What can hang from each mark
Z270: Z572 Z848
Z572: Z531
Z848: Z531 Z814
Z531: Z572 Z732 Z837 Z848 Z913
Z913: Z531 Z978
Z732: Z531
Z837: Z531
Z814: Z848

Every row comes from one small tree of marks. The marks that hang from a mark follow it in brackets, in the order of their numbers. Every link used is in the known rows. Which tree was each row made from?
Known rows
Z837{Z531{Z572}}: [-0.37  2.00  2.51 -0.53 -0.80  0.64 -1.42  0.97  0.69  0.02 -0.92 -0.03
  1.33 -2.39  3.53 -1.52 -0.42 -1.22 -2.45 -0.67 -1.95 -2.27 -1.94]
Z531{Z732 Z848 Z913}: [-0.83  1.66  1.73 -1.90 -0.48  0.62 -2.17 -1.79 -0.07 -1.77 -0.96 -0.93
 -0.64 -1.81 -1.32  1.52 -0.52 -1.51  2.27 -1.08 -1.00 -1.43 -2.52]
Z837{Z531{Z732}}: [ 0.33  3.31  2.31 -1.49 -0.44  0.28 -1.18  0.26  1.20 -0.55  0.98  1.39
  1.60 -1.69  2.45 -0.85 -0.84 -1.57 -2.30 -1.10 -1.10 -2.32 -2.12]
Z913{Z531{Z572 Z732 Z837 Z848{Z814}} Z978}: [ 1.83 -0.50 -0.29 -2.07  0.35 -2.18 -0.82 -1.67  0.08  0.99  0.51 -1.53
 -2.57 -0.44  0.54  3.29 -1.40  0.83 -0.21  0.94 -2.88  1.84 -0.20]
Z732{Z531}: [-2.48  3.44  3.34 -1.13  1.97  2.01 -1.24 -0.98 -0.39 -0.80  1.16 -0.99
  1.86 -2.04  1.13 -3.97 -1.62 -2.55 -1.74  0.84 -1.05 -3.41  0.60]
Z572{Z531{Z732 Z837 Z848{Z814} Z913{Z978}}}: [ 0.11  1.37  1.34 -1.39  1.23 -0.08 -0.92 -4.58 -1.16  0.09  1.61 -0.68
 -0.20  1.19 -0.72  1.21 -1.09  0.13  2.01  0.41 -1.45  1.22 -0.66]
Z848{Z531{Z572 Z732 Z913} Z814}: [-0.32  2.11  2.48  0.15 -0.69  0.32 -1.33 -2.88 -0.17 -3.88 -1.05 -0.04
  0.74 -1.38  1.96  0.17 -2.41 -1.02 -0.65 -1.99 -0.35  0.16 -2.00]
Z531{Z572 Z732 Z837 Z913{Z978}}: [ 1.22  0.48 -0.45 -0.75 -0.19 -1.67 -1.13 -1.27 -0.33 -0.99 -0.19 -0.44
 -1.25 -1.09 -1.24  0.95 -0.30  0.94  0.27 -1.13 -0.79  0.80 -1.22]
Z572{Z531{Z732 Z837 Z848 Z913{Z978}}}: [-0.43  1.66  0.23 -1.88  0.40 -0.24 -1.53 -3.36 -0.41  1.63  1.44 -0.63
 -1.14  0.60 -0.72  1.96  0.13  0.08  2.05  1.29 -0.99 -0.69 -0.23]
Z732{Z531{Z572 Z837 Z848}}: [-0.58 -0.12  0.62 -0.69  0.68 -0.50 -1.95 -1.42 -1.33  0.27 -1.50 -2.84
 -2.57 -1.74  1.60  1.22 -0.17 -1.93 -0.18  2.45 -2.18 -1.34  0.34]
Z531{Z732 Z848}: [-0.73  1.31  1.09 -2.35  0.12 -0.09 -2.00 -0.76  0.04 -1.05  0.75 -0.86
 -1.57 -2.12  1.25  0.95 -1.02 -2.65  0.50 -0.90 -1.08 -1.70 -1.85]
Z848{Z531{Z913{Z978}}}: [-2.02  3.74  2.70 -2.38  1.92  3.19  0.23 -3.01  0.21 -0.05  3.58 -0.36
  2.43 -0.35  0.11 -3.46 -1.80 -1.72  0.93  0.32 -0.56 -2.70 -0.25]
Z270{Z848}: [-3.94  1.04  2.93 -1.69  1.52  2.15 -1.25 -0.49  0.23 -1.28  0.40 -0.81
 -0.69 -1.87  2.33 -3.05 -2.70 -2.26 -1.19 -0.53 -1.22 -3.00 -0.26]
Z732{Z531{Z572 Z913}}: [-2.13  2.24  3.05  0.34 -0.01  1.40 -1.84 -1.81 -0.31 -1.92 -3.07 -1.15
  1.57 -2.39 -0.67 -1.67  0.02 -0.57 -0.06  0.20 -1.32 -1.99 -0.39]
Z270{Z572{Z531} Z848}: [-3.48  0.78  2.37 -0.22  1.59  2.02 -0.74  0.49  1.31 -0.24 -1.16  0.13
 -1.62 -2.00  3.69 -3.63 -3.45 -1.48 -2.79  0.99 -1.13 -4.28 -0.13]
Z531{Z572 Z732 Z837 Z848 Z913{Z978}}: [ 1.40 -0.44 -1.18 -1.66 -0.42 -1.80 -1.59 -2.40 -0.30 -0.28 -0.66 -1.71
 -2.88 -0.86 -1.73  3.57  0.58  0.45  2.37  0.06 -1.53  1.13 -1.62]
Z837{Z531{Z732 Z848}}: [ 0.49  2.16  1.66 -2.40 -0.71 -0.08 -1.65 -0.89  1.19  0.38  0.24  0.33
 -0.05 -1.58  2.24  1.83  0.05 -2.04 -0.33  0.07 -1.81 -1.90 -2.56]
Z814{Z848}: [-2.29  0.73  3.21 -2.44  0.88  2.32 -1.59  0.68  0.90 -1.48  1.89 -1.51
 -0.48 -2.66  2.86 -3.05 -2.21 -2.81 -0.55 -0.30 -1.22 -3.38 -0.67]
Z913{Z531{Z572 Z837 Z848{Z814}} Z978}: [ 0.35 -0.35  0.85 -1.94  1.58 -0.11 -0.16 -1.36 -0.52  1.61  1.11 -2.69
 -1.70 -0.26  0.81  0.73 -1.67  0.15 -0.07  1.62 -3.37  0.90  0.18]
Z531{Z732 Z837 Z913}: [ 0.20  2.00  0.99 -0.44  0.61 -0.08 -1.28 -0.29 -1.44 -2.17  0.15 -0.26
 -0.70 -1.11 -0.54 -0.20 -2.09 -0.90  0.09 -1.26 -0.05 -1.46 -1.75]
Z732{Z531{Z837 Z848 Z913{Z978}}}: [-0.72  1.94  1.33 -2.28  2.42  1.43 -0.48 -4.33 -1.01  0.96  0.92 -2.05
 -0.09  0.29 -2.81 -0.10  0.10 -1.01  2.64  3.10 -2.19 -1.34  0.33]
Z837{Z531{Z572 Z732 Z848{Z814} Z913{Z978}}}: [ 1.72  0.92  1.81 -1.77 -1.11 -0.73 -1.12 -4.16  1.46 -0.84 -1.98 -0.03
  0.95 -0.46 -1.04  2.69  0.88  0.86  1.51 -0.80 -2.88  2.44 -3.28]
Z837{Z531{Z732 Z913}}: [ 0.36  3.68  3.01 -0.92 -0.83  0.88 -1.29 -0.75  1.10 -1.48 -0.89  1.39
  2.41 -1.30  0.05 -0.11 -0.30 -0.39 -0.68 -1.30 -0.99 -2.11 -3.05]

Write each row's tree
[ 0.13  1.23  1.63 -1.03  1.48  0.74 -0.36 -3.36  1.20 -0.95 -0.44 -0.07
 -0.18 -0.46 -1.04 -0.61 -1.86 -0.06  1.29  0.25 -1.44  0.07 -2.01] : Z270{Z572{Z531{Z732 Z848{Z814} Z913{Z978}}}}
[ 1.03  0.16 -0.50 -0.10 -0.51 -2.09 -1.88  1.12 -1.00 -1.43 -0.39 -0.65
 -2.73 -2.29  2.70  0.60 -1.85 -1.11 -2.14 -1.40 -0.40 -0.66 -1.06] : Z531{Z572 Z732 Z837}
[-0.28 -0.12  1.31 -2.17 -1.76 -0.28 -2.27 -0.88  2.06 -2.12  0.24 -0.34
 -2.27 -2.89  5.22  1.92 -1.67 -1.98 -1.49  0.18 -0.67 -1.96 -0.21] : Z814{Z848{Z531{Z572 Z732}}}
[ 0.30  0.26  1.62 -0.88  1.85  0.39 -0.70 -5.01 -1.37 -0.73 -1.22 -2.68
 -0.27  0.15 -2.20  0.52 -0.10 -0.07  1.93  2.06 -2.73  1.69 -0.25] : Z732{Z531{Z572 Z837 Z848{Z814} Z913{Z978}}}
[-0.43  0.45  2.05 -1.33  2.69  1.21 -0.63 -1.19 -2.69 -0.92  2.17 -2.49
 -1.58 -0.54  2.21 -1.81 -3.15 -3.10  0.31 -0.22 -1.78 -0.46 -1.88] : Z531{Z837 Z848{Z814}}
[-1.47 -0.14  2.22 -0.90  0.68  0.85 -1.76 -1.05 -1.12 -1.91 -0.72 -2.60
 -0.87 -2.07  2.22 -1.17 -1.89 -2.34  0.22 -1.42 -2.20  0.26 -2.01] : Z531{Z572 Z848{Z814}}
[-0.85  1.30  2.18 -3.01 -0.26  0.98 -1.57 -0.98  1.70 -1.89  2.66  0.02
 -1.16 -2.10  4.52  0.18 -2.58 -2.83 -1.10  0.44 -0.45 -3.17 -0.15] : Z814{Z848{Z531{Z732}}}
[ 0.02 -0.36  1.68 -0.70  0.62 -0.06 -0.94 -0.13 -1.33  0.33 -0.71 -2.91
 -2.35 -1.15  1.90  1.29 -2.36 -0.80 -0.59  1.02 -3.05 -0.14 -0.65] : Z913{Z531{Z572 Z837 Z848{Z814}}}
[ 1.80 -0.66 -0.25 -1.16  0.49 -1.61 -1.17 -3.51 -0.92 -1.64 -0.82 -1.70
 -1.99 -0.23 -1.75  2.58 -0.80  0.45  2.16 -0.63 -1.98  2.78 -2.14] : Z531{Z572 Z732 Z837 Z848{Z814} Z913{Z978}}
[-0.40  1.44  2.48 -1.86  3.35  1.67  0.00 -5.24 -1.65 -0.39  1.02 -2.20
  0.82  0.99 -2.61 -1.18 -1.14 -1.09  2.50  2.27 -2.43  0.46 -0.22] : Z732{Z531{Z837 Z848{Z814} Z913{Z978}}}
[ 1.20  2.55  1.45 -1.43  2.22  0.59  0.62 -4.28 -1.04 -1.74  3.62  0.07
  0.65  1.20  0.06 -1.08 -3.22 -0.96  0.21 -0.15 -0.30  0.53 -0.85] : Z848{Z531{Z732 Z837 Z913{Z978}} Z814}
[-1.28  1.70  2.12 -1.12  1.76  1.70 -1.26 -2.72 -1.88 -0.42 -1.05 -2.29
 -0.41 -0.63 -1.67  0.33 -0.33 -2.00  2.01  2.59 -1.76 -2.29 -0.46] : Z732{Z531{Z837 Z848 Z913}}
[-1.60  2.37  3.70 -2.22  2.82  2.58 -0.33 -5.62 -0.35 -0.87  0.61 -1.93
  2.49  0.10 -2.85 -1.97 -0.48 -1.23  2.56  1.36 -2.62  0.00 -0.39] : Z732{Z531{Z848{Z814} Z913{Z978}}}
[-1.77  2.51  1.49 -2.36 -0.21  0.69 -1.86 -3.95  0.93  0.97  1.11 -0.10
  0.53 -0.26 -0.91  1.24  0.61 -0.01  2.36  0.33 -1.19 -1.14 -0.29] : Z572{Z531{Z732 Z848 Z913{Z978}}}
[-1.87  1.53  3.88 -1.25  1.65  2.95 -1.08 -2.53 -1.46 -2.50 -0.14 -2.17
  1.09 -0.92 -0.81 -2.17 -2.07 -2.21  2.38 -1.21 -1.77 -0.82 -2.81] : Z531{Z848{Z814} Z913}
[-0.12 -0.63  1.35 -0.01 -0.22 -0.61 -1.30 -3.83 -0.54 -3.73 -2.28 -0.37
 -2.60 -0.22  2.35  2.32 -3.30 -0.24 -0.84 -0.22 -0.96  0.82 -1.12] : Z270{Z848{Z531{Z572 Z732 Z837 Z913} Z814}}
[ 0.87  0.85  1.46 -1.76  0.92 -0.50 -0.71 -0.84 -0.91 -0.36  0.84 -1.46
 -1.95 -0.51  1.14  2.12 -2.98 -1.19 -0.51  0.66 -2.21 -0.22 -0.70] : Z913{Z531{Z732 Z837 Z848{Z814}}}
[ 1.42  1.13  1.36  0.51 -0.20 -0.62 -0.99 -2.47 -1.51 -3.28 -0.52 -0.62
 -0.96 -0.50  2.10  0.99 -3.04 -0.93 -0.67 -1.00 -0.28  0.64 -1.75] : Z848{Z531{Z572 Z732 Z837 Z913} Z814}
[ 0.91  1.12  1.34 -1.09 -2.71 -0.70 -2.51 -1.70  1.42 -1.02 -3.94 -0.06
 -0.38 -2.00  0.28  4.20  1.59 -0.02  1.06 -0.66 -2.05 -0.50 -3.49] : Z837{Z531{Z572 Z732 Z848 Z913}}
[-0.20  0.30  0.52 -1.36  0.97 -0.15 -1.12 -3.91 -0.64  0.83 -1.36 -2.55
 -1.10 -0.53 -2.34  1.40  0.95 -0.06  2.21  2.74 -2.49 -0.13  0.07] : Z732{Z531{Z572 Z837 Z848 Z913{Z978}}}
[ 1.35 -0.42 -0.08 -2.30 -0.97 -0.78 -1.20 -2.74  1.63 -0.98  1.17 -0.71
 -2.55 -0.87  1.47  2.99 -0.90  0.19  0.76  1.33 -0.95 -0.08 -0.13] : Z814{Z848{Z531{Z572 Z732 Z837 Z913{Z978}}}}
[-0.65 -0.27  0.20  0.13  0.95 -0.87 -0.96  0.53  0.79 -0.59 -1.23  0.69
 -3.93 -1.31  3.35 -0.17 -3.66 -0.81 -3.20  1.42 -0.47 -2.68 -0.17] : Z270{Z572{Z531{Z732 Z837}} Z848}
[ 0.95  2.00  1.36 -0.56 -1.88 -1.19 -1.92  0.56  1.50 -0.72 -1.56  0.94
  0.42 -2.40  3.32  0.80 -0.13 -0.60 -2.64 -1.24 -1.28 -1.18 -2.30] : Z837{Z531{Z572 Z732}}
[ 1.37  1.43 -0.56 -1.10 -0.29 -1.03 -0.70 -2.70  0.04 -0.49  1.18 -0.08
 -1.08 -0.45  0.72  1.67 -1.10  0.02  0.08  0.32 -0.29 -0.08 -0.46] : Z848{Z531{Z572 Z732 Z837 Z913{Z978}}}
[-0.09  2.51  2.50 -1.15 -0.36  1.20 -0.68 -1.56  1.49  0.50 -0.74  0.01
  2.61 -1.21 -0.31 -1.69  0.95  0.64 -0.13 -0.48 -2.24 -0.90 -1.91] : Z837{Z531{Z572 Z913{Z978}}}
[-2.14  1.93  3.87 -1.48  2.51  2.08 -1.11 -3.28 -1.10 -1.40  0.47 -2.02
  1.04 -1.11  0.83 -2.17 -1.78 -3.17  0.17  1.00 -2.22 -1.26 -0.33] : Z732{Z531{Z848{Z814}}}
[ 0.39 -0.47  0.89 -1.13  1.38  0.27 -0.65 -3.29 -1.68 -0.78 -0.04 -2.85
 -1.07 -0.02 -1.27 -0.08 -1.05 -0.15  2.57 -0.07 -2.35  1.95 -1.88] : Z531{Z572 Z837 Z848{Z814} Z913{Z978}}
[-0.43  1.32  2.51 -1.07 -1.55  1.05 -2.03 -1.36  0.72 -0.16 -3.19 -1.10
  0.63 -1.86  0.40  1.59  1.30 -0.70  1.40  0.06 -2.67 -1.57 -3.29] : Z837{Z531{Z572 Z848 Z913}}
[ 0.87 -0.51  0.65 -0.45  2.51 -0.21  0.53 -1.34  0.07 -2.85  0.14  0.40
 -3.83 -0.73  4.17 -0.73 -5.98 -2.14 -3.10  0.91 -0.74 -1.12 -1.41] : Z270{Z572 Z848{Z531{Z732 Z837} Z814}}
[-0.41 -0.35  0.56 -0.50 -0.30  0.17 -1.93 -0.91 -1.71 -0.85 -2.21 -2.81
 -2.67 -1.65 -0.13  1.50 -0.32 -1.16  2.07  0.19 -1.78 -0.82 -2.11] : Z531{Z572 Z837 Z848 Z913}
